Each row was made from one path, in order. Every step used is in the known rows, and no mark comes twice. Write each row's path.
In the rows, 128 means zero.
Known rows:
roluza > muke > fitu: [ 61  86 131 108 181 138 161 132  92 149 190  83 108 119  63 109  85 147
  95 158 142 153 148 148 161  88 144 124 163 121  71 127 133 150 169 151
 136  90 131 132 119 116 115 108 143 190 109 123 142 124 116 109 147 141
 104 128 169  99]
dozo > panef > vafo > rofimos: [ 86  69 118 117 157 165 143 104 105 194 134 113  80 115  96 118  97 150
 145 152 120 213  99 168 160 141 120  91 181  98 117 155 105 110 127 146
 140 133  86 145 115  71 106  99 153 181 109 107 142 120  75  71 107 138
 121 161 143 138]
sebeb > bigoto: [ 74  77 141 150 177 140 152 102 103 186 140  98 101 151  59 122 111 132
 153 162 147 174 128 152 140  84 114  87 179 148  57 137 123 111 129 169
 120 119 123 115 118  94 125  78 160 158 105 106 136 151  76  89 139 147
 121 172 126  88]
zepuso > dozo > panef > vafo > rofimos: [ 98  58 125 103 149 172 133 103  84 188 144 127  83 118 114 116 106 149
 153 150 133 197 141 171 130 135 103  96 192 112 113 146 103 104 125 137
 143 127  96 154 121  84 124  95 144 184 103  85 136 128  97  83 112 131
 125 158 131 163]
gagaz > riba > roluza > muke > fitu > bomoro: [ 81  87 164 154 162 123 187 153 110 161 195 106 123 134  55  78 135 144
 119 147 176 155 173 124 162 122 115  77 156 112  67 128 117 135 168 162
 119  98  92 123 169 117 139  88 160 177 105 133 169 159  83 102 126 123
 112  92 169  73]
rofimos > vafo > panef > dozo: [ 93  78 119 120 167 163 124 117 166 170 146  90  98 116  77 138  76 168
 171 148 130 151 131 140 162 125 116  91 134 102  54 129 104 106 134 147
 155 150 141 126 114  73 165  86 150 196 157 120 149 142  87  67 141 167
 165 156 163 106]
sebeb > keti > zepuso > dozo: [129  69 106  84 147 152 120 111 117 139 131 132  99 124  99 140 108 175
 129 160 152 137 145 141 116  89 115  82 152 124  64 135 109  72 127 137
 123 121 148 129 170 106 118  93 163 159 118  99 123 138 132  87  85 128
 104 153 173 129]
gagaz > riba > roluza > muke: [ 60  90 177 167 178 150 183 158 135 146 175  88 122 134  88 108 110 149
 142 176 146 134 158 115 138 122 114  61 168 128  52 122 153 113 157 164
 121  91  92 120 115  98 145 122 153 178  99  85 176 146  68  76 102 135
 111 104 159  77]
riba > roluza > muke > fitu > bomoro > fozu > dozo: [121 107 147 128 157 128 168 132 104 182 189  79 118 124  35  89 142 127
 102 180 190 138 204 153 146 109 103  87 165 133  73  99  74 168 150 117
 149 102 131 108 194 154 130  71 139 159 107 178 153 163  97 115 111 110
 146  88 147  93]
viza > zepuso > dozo > fozu > bomoro: [133 127 113 117 154 157 111 110  55 125 147 111 148 145  66 119 153 171
 112 156 167 159 156 164 147  80 112 112 172 101 113 124 146  97 129  89
 107 145  87 112 173 120 123  92 125 156 105  90 139 127  90 107 127 108
 123 125 107 133]
muke > fitu > bomoro > fozu > dozo: [131 109 119 109 138 112 154  90  99 172 180  87 110 111  33 117 124 148
 118 162 193 145 177 149 162  99 103 101 148 125  80 110  68 165 141 136
 153 117 123 103 211 142 116  57 140 137 111 194 132 178  94 101 128 115
 152 112 163 102]
dozo > panef > vafo: [ 79  52 129 147 156 195 122  99 111 186 132  99 109 138  75 110 113 161
 149 136 132 233 118 143 176 129 103 119 166 118 104 144 114 118 116 137
 134 142  88 121 120  74 109  90 128 161 108 102 146 119  92  75 119 150
 112 161 145 113]
keti > zepuso > dozo: [110  81 110 108 161 157 138 126 116 152 156 146  95 112 105 162 106 171
 131 154 159 135 148 154 119  86 106  78 161  95  59 131 100  83 140 128
 124 129 139 118 159 111 131  93 149 138 122  98 109 148 121  75 104 143
 112 152 149 132]
rofimos > vafo > panef > dozo > fozu > bomoro > fitu > muke: [107 136 101 164 147 164 144 139 104 151 146  93 108 129  58 119  91 163
 168 145 156 185 115 146 187 119  99 121 156 104 109 113 111 125 109 137
 156 120  82 126 105  70 148  77 138 170 129 144 188 151  47  97 106 151
 130 102 170 144]
bigoto > sebeb > keti > zepuso: [ 98  87  93  99 155 148 127 114 162 126 122 124  87 120  83 136  76 185
 131 164 141 158 112 133 158  79 119 125 148 132  72 157 128  75 152 158
 121 125 138 129 139 109  86  99 171 129 134 140 110 131  94  73  85 133
  93 171 175  99]
dozo > fozu > bomoro > fitu: [ 97 112 131 150 142 138 136  98  67 124 150 105 131 139  65 122 112 168
 124 157 176 151 121 150 182  87 106 114 147  97 109 149 135  97 129 150
 111 108  73 123 152 100 109 103 116 129 105 141 151 137  47  83 117 133
 101 109 165 152]
bigoto > sebeb: [ 78  96 101 142 168 156 138 113 139 129 153 116 101 146  75 136  61 180
 131 163 153 180 125 131 187  61 108 127 161 129  61 145 142  88 167 152
 124 128 101 114 117 125 107  86 142 127 116 125 100 146  78  84 144 135
 114 175 149  86]
fozuse > tigoz: [ 74 100 102 150 169 136 147 101 117 153 168 124 107 115  75 149  92 192
 123 147 137 155 132 145 156  76 134  76 156 110  45 123 115 125 171 142
 128 121  96 120 139  90 120  86 135 145  81  99 133 122 109  69 123 165
 124 170 144 116]
riba > roluza > muke > fitu > bomoro > fozu > dozo > panef: [111 119 128 146 158 147 172 109  93 180 159  76 130 150  42  86 173 146
  99 168 175 184 202 160 170 135  97 103 177 138  85 100  85 172 129 117
 160 114 116  97 175 141 116  79 123 171 102 154 182 146  77 111 120 120
 139 114 134  90]
roluza > riba > gagaz > tigoz: [ 40  59 191 134 190 135 146 133 129 150 178  95 137 138  94 171 100 186
 164 148 160 143 123 145 147 122 145  82 136 123  35 152 166  95 157 154
 131  88  74 111 138  77 111 115 116 141  70 113 136 162  64  63 101 117
  98 145 148  89]
rofimos > vafo > panef: [ 98  69 159 147 167 185 116 115 154 187 162 104  89 127  81 125  84 165
 145 158 121 179 113 154 141 106 122  95 155 102  71 134 112 101 155 143
 155 161 104 138 129  83 164  93 168 190 176 116 142 153  92  83 129 140
 146 151 162 100]
bomoro > fozu: [109 100 140 120 169 156 148 108 125 142 124 104 114 125  78 119  98 158
 154 166 144 130 144 146 156  92 105 109 156 131  80 106 112 122 139 142
 139 109 117 100 148 122 108  79 137 135 132 128 123 138  80  74 128 118
 126 128 150 111]
panef > dozo > fozu > bomoro > fitu > muke > roluza > riba: [113 132 118 147 132 151 183 126  84 101 148  67 112 139  81 136 122 158
 168 138 192 162 136 129 152 146 119 105 171 125  86 143 135 113 127 141
 145  84  81 116 123  81 106 122 109 160  65 148 161 127  66 124 113 135
 120 104 155 126]
panef > dozo: [ 76  83  89 109 177 147 153 104 126 140 153  95 105 124  74 149  84 168
 167 152 148 136 142 117 175 115 117  87 137 113  61 129 128 105 128 153
 143 117 139 118 119  98 119  86 125 159 102 102 129 123  91  71 135 159
 142 166 157  98]
vafo > panef > dozo > fozu > bomoro > fitu > muke > roluza: [128 141 110 161 140 140 162 132 116 125 153  84 112 153  66 118 118 151
 152 160 171 173 105 156 196 157 117 116 174 120  90 126 103 128 131 118
 159 116  79 122 103  89 123  90 111 159 110 128 178 145  68 125 112 136
 127  93 126 141]
sebeb > keti > zepuso > dozo > panef: [118  84  97 100 151 163 122  89 114 138 112 135 109 142  95 129 141 187
 140 147 148 181 151 142 140 117 107  99 166 123  72 140 114  89 112 141
 147 132 128 117 156 101 108  99 143 171 113  89 156 127 106  82  92 137
  96 178 150 127]
fozu > dozo > zepuso: [100  98 114 140 133 130 139  84 121 197 173  86 112 137  64 149 107 172
 129 185 150 167 142 149 158 108 110  88 156 120  93 120 116 122 116 160
 134 134 115 108 154 124 105  95 148 138 102  93 135 163  83 100  83 124
 142 164 138 108]
rofimos > vafo: [ 79  57 161 131 162 178 137 118 129 174 148 104  86 118  98 129  82 159
 136 152 128 177 129 144 149  88 128  98 144  94  75 143 108 108 156 169
 149 153 110 117 144  76 143 124 162 156 140 128 134 133  79  76 115 132
 125 160 183 101]
sebeb > keti > zepuso > dozo > panef > vafo > rofimos: [127  58 112  74 138 166 126 102 102 179 120 131  77 101 114 124 107 151
 149 156 126 193 127 163 132 145 115  90 180 118 126 159  93  89 111 140
 134 125 124 153 139  76 109  97 170 189 112 101 150 118 108  84  71 134
 108 161 158 165]
vafo > panef > dozo > fozu: [ 86 143  88 134 150 162 121  80 135 147 148  78 130 112  54 127  98 178
 169 154 141 141 130 146 175 118 124 100 131 129  71 135 144  94 125 122
 144 116 137 135 123  88 130  65 104 221 128  85 144 125  94  87 145 124
 154 132 153 118]
keti > zepuso > dozo > panef > vafo > rofimos: [100  63 107  95 160 173 135 113 104 195 131 142  70  91 121 137 104 151
 145 144 140 201 119 174 125 134 108  81 180  93 113 151  85  95 121 141
 139 127 107 155 138  75 124 101 153 169 118  92 132 128  99  74  85 143
 113 150 137 164]
keti > zepuso > dozo > panef: [ 88  91  91 119 165 175 136  96 108 148 127 142 105 137 108 148 129 186
 137 140 156 179 140 155 137 111 100  89 170 107  68 138 114  90 112 136
 144 131 115 113 146  97 114 101 131 150 118  89 136 135 100  77 100 148
 108 170 131 123]
muke > fitu > bomoro > fozu > dozo > panef: [122 115 103 128 140 139 147  78  96 168 145  90 118 133  40 104 156 170
 119 143 180 184 172 169 174 115 102 120 157 114  92 118  78 161 112 142
 173 125 116  90 189 124 101  55 115 144 105 175 156 168  75 101 130 126
 144 136 142 101]
keti > zepuso > dozo > fozu > bomoro: [118 116 103 127 138 155 108  99  88 143 142 131 130 124  86 143 126 178
 129 158 162 163 147 153 127  86 105  98 159 102 106 144 109  85 148 108
 101 138 108 119 177 113 108  88 122 150 130 109 133 127  89  88  99 103
 113 122 148 142]
panef > dozo > fozu > bomoro > fitu > muke: [ 94 145  73 149 152 139 173 131  84 127 144  87 113 144  59 128 102 161
 163 142 172 171 129 137 199 106  98 115 158 116 107 120 138 130 103 138
 132  92  80 113 112 100 114  87 114 145  84 131 165 144  44  91 106 148
 108 103 164 133]
muke > roluza > riba > gagaz: [ 85  64 190 148 158 160 169 127 122 149 162  88 125 148  99 143 105 172
 143 162 174 150 127 147 149 148 172  83 167 130  53 148 127 101 168 147
 148 105  89 123 142  92  88 146 124 154 105 153 110 120  71  86 119  94
 119 128 129  90]
fitu > bomoro > fozu > dozo: [135 105 122 116 145 133 150 100 114 173 162  97 114 118  42 118 115 155
 145 158 186 135 174 136 146 105  92  91 142 128  83 117  83 134 118 132
 153 121 121  86 208 137 122  42 141 123 107 181 129 179  94  79 108 110
 153 114 153 103]
zepuso > dozo: [107  74 126 109 167 159 130 107  93 143 170 128 114 136  98 127  95 158
 134 159 154 156 159 139 143  82 114  75 159 122  51 125 125  90 145 131
 125 122 116 118 150 112 140  88 136 156 108  87 117 144 115  93 126 126
 122 158 141 128]

Write each row's path:
[ 69 135  79 114 146 162 142  84 102 126 146  85 137 113  64 125  94 171
 164 151 144 140 144 132 179 108 125 109 127 129  73 137 140  91 121 145
 144 111 135 120 131  92 105  87 109 191  97  86 131 102  87  77 137 121
 138 135 163 110] -> panef > dozo > fozu
[135 126 142 149 134 160 161 128  62 107 164  83 123 146  89 122 136 164
 140 134 204 170 155 137 117 126 115  95 197 127  81 140 125 104 134 133
 132  97  66 129 141  93 117 128 119 147  70 137 157 140  82 149 100 111
 101  91 139 149] -> zepuso > dozo > fozu > bomoro > fitu > muke > roluza > riba
[127 118 112 118 123 116 147  92 103 193 162  96 118 128  31 115 133 163
 129 171 167 158 171 150 160 108  99 104 151 123 118 109  77 161 117 151
 136 119 134  96 205 147 107  68 156 131 117 149 130 165  88 119 119 104
 144 121 138 103] -> muke > fitu > bomoro > fozu > dozo > zepuso
[101 101 145 141 161 172 184 129 133 146 165  75  89 141  81 137 115 158
 151 144 162 171 121 133 135 134 147 101 192 135  56 139 125 123 159 153
 153 105  88 102 118  87 101 129 145 155  81 126 142 133 100 133 108 119
 119 133 138  89] -> fitu > muke > roluza > riba
[153 135 123 146 157 140 173 162  70 113 155 113 113 152  85 104 163 139
 110 160 183 171 139 178 181 115 124 129 201 100 102 120 121 124 127 106
 145 116  62 105 144 107 116 137 122 125  82 104 159 153  84 144 108 128
 108  85  95 142] -> viza > zepuso > dozo > fozu > bomoro > fitu > muke > roluza
[ 62  59 208 138 177 130 163 140 138 147 181  98 134 142 110 162 108 171
 154 155 173 151 114 154 151 143 166  95 149 121  25 162 139 100 160 147
 143 103  68 114 137  80 104 129 108 129  72 109 135 159  58  85 105 115
 100 138 135  88] -> muke > roluza > riba > gagaz > tigoz
[ 94 111 102 128 138 126 153 106  67 108 140  95 129 133  69 135 109 162
 148 144 174 137 136 136 187 102  89 107 142 103 101 142 132  97 116 145
 123 104  99 133 144  91 117  85 105 140  97 141 151 125  50  70 121 148
 114 115 166 150] -> panef > dozo > fozu > bomoro > fitu
[ 72  95 145 142 170 130 185 153  93 176 191 103 103 146  49  76 133 138
 115 163 159 163 168 135 166 127 122  81 157 123  73 129 111 137 176 139
 133 108 119 117 162 126 130  98 143 190 114 136 135 138 110 131 127 111
 117 111 147  78] -> riba > roluza > muke > fitu > bomoro
[ 80 109 109 156 181 148 187 141 109 146 164 108  88 152  75 126  88 145
 148 151 152 168 111 148 185  97 111 103 175 122  83 113 137 130 107 161
 148  86  81 120 112  97 115 104 139 127  88 123 150 165  66  89  96 153
  96 124 160 123] -> bomoro > fitu > muke
[104  49 105 119 153 198 111 110 109 183 126 134  96 109  97 127 118 163
 145 130 144 218 142 154 130 119  94 103 169 106 101 137  96  99 110 123
 130 136 107 126 148  75 125  81 136 156 111  98 144 133 117  73 105 153
 114 155 141 132] -> keti > zepuso > dozo > panef > vafo
[115 100 134 137 132 140 131  99  49 123 158 119 143 142  78 125 124 162
 122 163 183 150 153 146 162  74  87  98 150  99 100 141 129  84 126 135
 107 107  79 130 162 111 130  90 116 128  97 123 147 145  66  90 115 133
 108 110 151 170] -> zepuso > dozo > fozu > bomoro > fitu
[102  70 172 126 146 164 158 111 119 127 164  81 111 131  89 142 114 162
 148 151 166 157 128 129 130 129 148  82 173 123  54 161 129 105 166 152
 148 107  96 115 143  84 109 136 133 158  98 129 120 125 104 108 136 125
 131 141 136  95] -> muke > roluza > riba
[130 121 133 128 148 132 132 122  41 110 151 122 134 143  66 124 144 171
 109 149 184 140 147 169 171  80  90 114 159  85 107 131 151  93 116 121
 114 110  84 127 169 110 146 106 124 134  99 114 149 142  63  95 127 144
 108 107 118 157] -> viza > zepuso > dozo > fozu > bomoro > fitu
[121 106 127 112 156 140 140  85 121 163 154  75 119 111  62 136 107 155
 128 177 166 138 161 147 143  87 100 105 159 124  70 116  90 133 118 134
 152 120 121 109 181 128 123  71 139 131 114 155 137 162  79  74 112 127
 156 130 152 108] -> bomoro > fozu > dozo
[ 98 109 112 157 172 142 174 138  92 152 156 107  98 158  68 137 105 160
 145 144 165 184 104 144 192 104  98 102 188  99 110 112 125 140 126 149
 124 102  61 113 123 112 119  88 140 115 100 155 155 165  52  87  94 146
  95 116 156 127] -> fozu > bomoro > fitu > muke
[ 93  97 106 126 136 163 121 114 156 191 136  99 102 135  74 141  90 178
 184 157 109 165 133 141 164 124 108  93 137 101  94 125 118  95 115 163
 142 156 136 121 116  85 149  88 162 180 158  79 155 132  79  78 120 151
 166 166 146 110] -> rofimos > vafo > panef > dozo > zepuso
[ 98 116 163 168 144 152 179 139  88 137 153  77 141 156  80 127 123 168
 141 153 202 171 120 162 168 149 141 111 172 123  91 134 131 111 145 129
 132  84  52 111 139  97  75 147 107 139  78 172 145 131  37 108  99  85
  98  88 131 115] -> dozo > fozu > bomoro > fitu > muke > roluza > riba > gagaz
[101 101 160 148 156 129 184 152 110 147 156 106 127 115  52  78 143 139
 138 154 175 125 199 122 142 122  90  91 154 123  82 112 106 149 159 149
 125  84  99 105 180 122 130  75 158 164 122 143 164 157  66 103 132 110
 120  63 161  84] -> gagaz > riba > roluza > muke > fitu > bomoro > fozu
[ 43  59 179 145 193 125 152 137 135 169 177 113 135 135  94 163  93 165
 149 164 147 148 106 158 179 110 149  97 131 114  36 143 147 101 150 138
 133 102  76 103 131  97 101 101 111 115  85  91 144 167  60  56  98 123
  87 143 145  97] -> riba > gagaz > tigoz
[113 105 129 135 134 146 113 107 103 140 141 102 124 129  71 129  98 173
 152 146 157 154 131 145 179 107  87 108 132  83 110 151 119  88 121 143
 142 136 102 141 135  69 152  90 129 164 142 150 175 137  54  74 122 163
 137 113 175 159] -> rofimos > vafo > panef > dozo > fozu > bomoro > fitu
[102 154  72 160 159 144 155 123 105 143 155  89 113 143  52 131 102 168
 164 148 167 169 111 152 191 124  89 114 165 118 106 111 130 125 107 114
 140 103  80 121 106  93 132  64 120 166 113 132 180 152  56  99 113 150
 122 101 153 134] -> vafo > panef > dozo > fozu > bomoro > fitu > muke
[ 95  81 109 129 160 172 125  90  83 143 137 120 121 157  91 123 128 180
 137 144 143 191 161 148 163 105 102  93 169 122  65 124 127  98 115 140
 152 122  97 113 134 100 119  89 113 165 109  68 140 135  91  88 128 135
 118 183 127 126] -> zepuso > dozo > panef
[ 64  91 173 157 179 143 180 144 115 141 194  77 126 130  78 100 111 138
 113 175 151 144 156 132 152 109 141  98 162 127  51 125 129 140 170 165
 117  80 100 136 119 109 130 118 159 188  94 111 171 127  75 105 137 136
 113  92 174  89] -> gagaz > riba > roluza > muke > fitu
[111 129  93 133 145 154 104  90 112 142 147  89 140 137  50 134 113 182
 157 148 151 153 130 141 174 128 108 104 143 115  98 136 127 101 142 108
 115 140  98 122 140 112 121  60 107 187 135 117 150 132  66  93 145 117
 140 127 153 125] -> vafo > panef > dozo > fozu > bomoro
[135 102  98 108 120 132 115 106  75  98 128 130 121 143  83 126 101 189
 114 163 180 153 144 133 157  62  85 122 150 123 107 159 135  68 124 141
 100 104 110 142 162 120 117  86 139 125 114 154 135 134  75  92  99 134
  87 125 172 166] -> bigoto > sebeb > keti > zepuso > dozo > fozu > bomoro > fitu
[ 59  98 159 152 190 163 173 156 118 170 175  86 116 149  85 105 109 137
 120 187 138 149 156 132 150 127 127  75 181 143  68 117 139 132 167 141
 124 113 119 126 123 130 135 114 138 186 109  79 152 120 100  95 108 119
 122 129 136  82] -> riba > roluza > muke
[122  68  90  85 146 159 117 119 122 124 134 142  96 131 100 139  79 176
 126 156 157 149 152 130 130  70 107 108 157 140  58 146 120  66 140 137
 116 122 147 135 151 118 115  85 169 139 119 113 107 146 127  96 101 129
 103 169 158 120] -> bigoto > sebeb > keti > zepuso > dozo
[147 126 125 155 142 143 170 140  65 127 158 107 112 154  93 104 129 141
 119 161 180 177 138 167 174 119 117 113 192 118  88 134  98 121 131 118
 140 110  65 107 127 105 109 122 115 125  84 120 157 146  84 140  93 116
 102  91 125 153] -> zepuso > dozo > fozu > bomoro > fitu > muke > roluza
[ 94 127  83 121 144 142 120  94  76 130 140  85 141 131  64 138 114 177
 154 156 156 151 141 128 180 109 109 111 143 106 101 135 129  92 145 120
 119 131 107 108 146 108 105  74 110 160  99 124 144 104  60  92 131 117
 125 133 162 119] -> panef > dozo > fozu > bomoro
[101 123 100 105 144 175 137  99  95 149 143 124 127 102  91 141 115 177
 133 160 152 146 149 156 119  85 119  89 142 108  75 142 116  76 123 125
 128 118 126 127 170  95 110 103 128 175 113  80 122 128 119  99  97  99
 126 122 155 138] -> keti > zepuso > dozo > fozu
[105 111 149 135 170 134 178 147 100 164 158  97 109 137  43  76 146 127
 125 170 165 138 198 146 153 119 110  91 163 138  85 106  89 158 164 132
 135  96 123 104 185 150 120  79 140 166 127 149 139 137  94 117 136  95
 130  86 144  87] -> riba > roluza > muke > fitu > bomoro > fozu
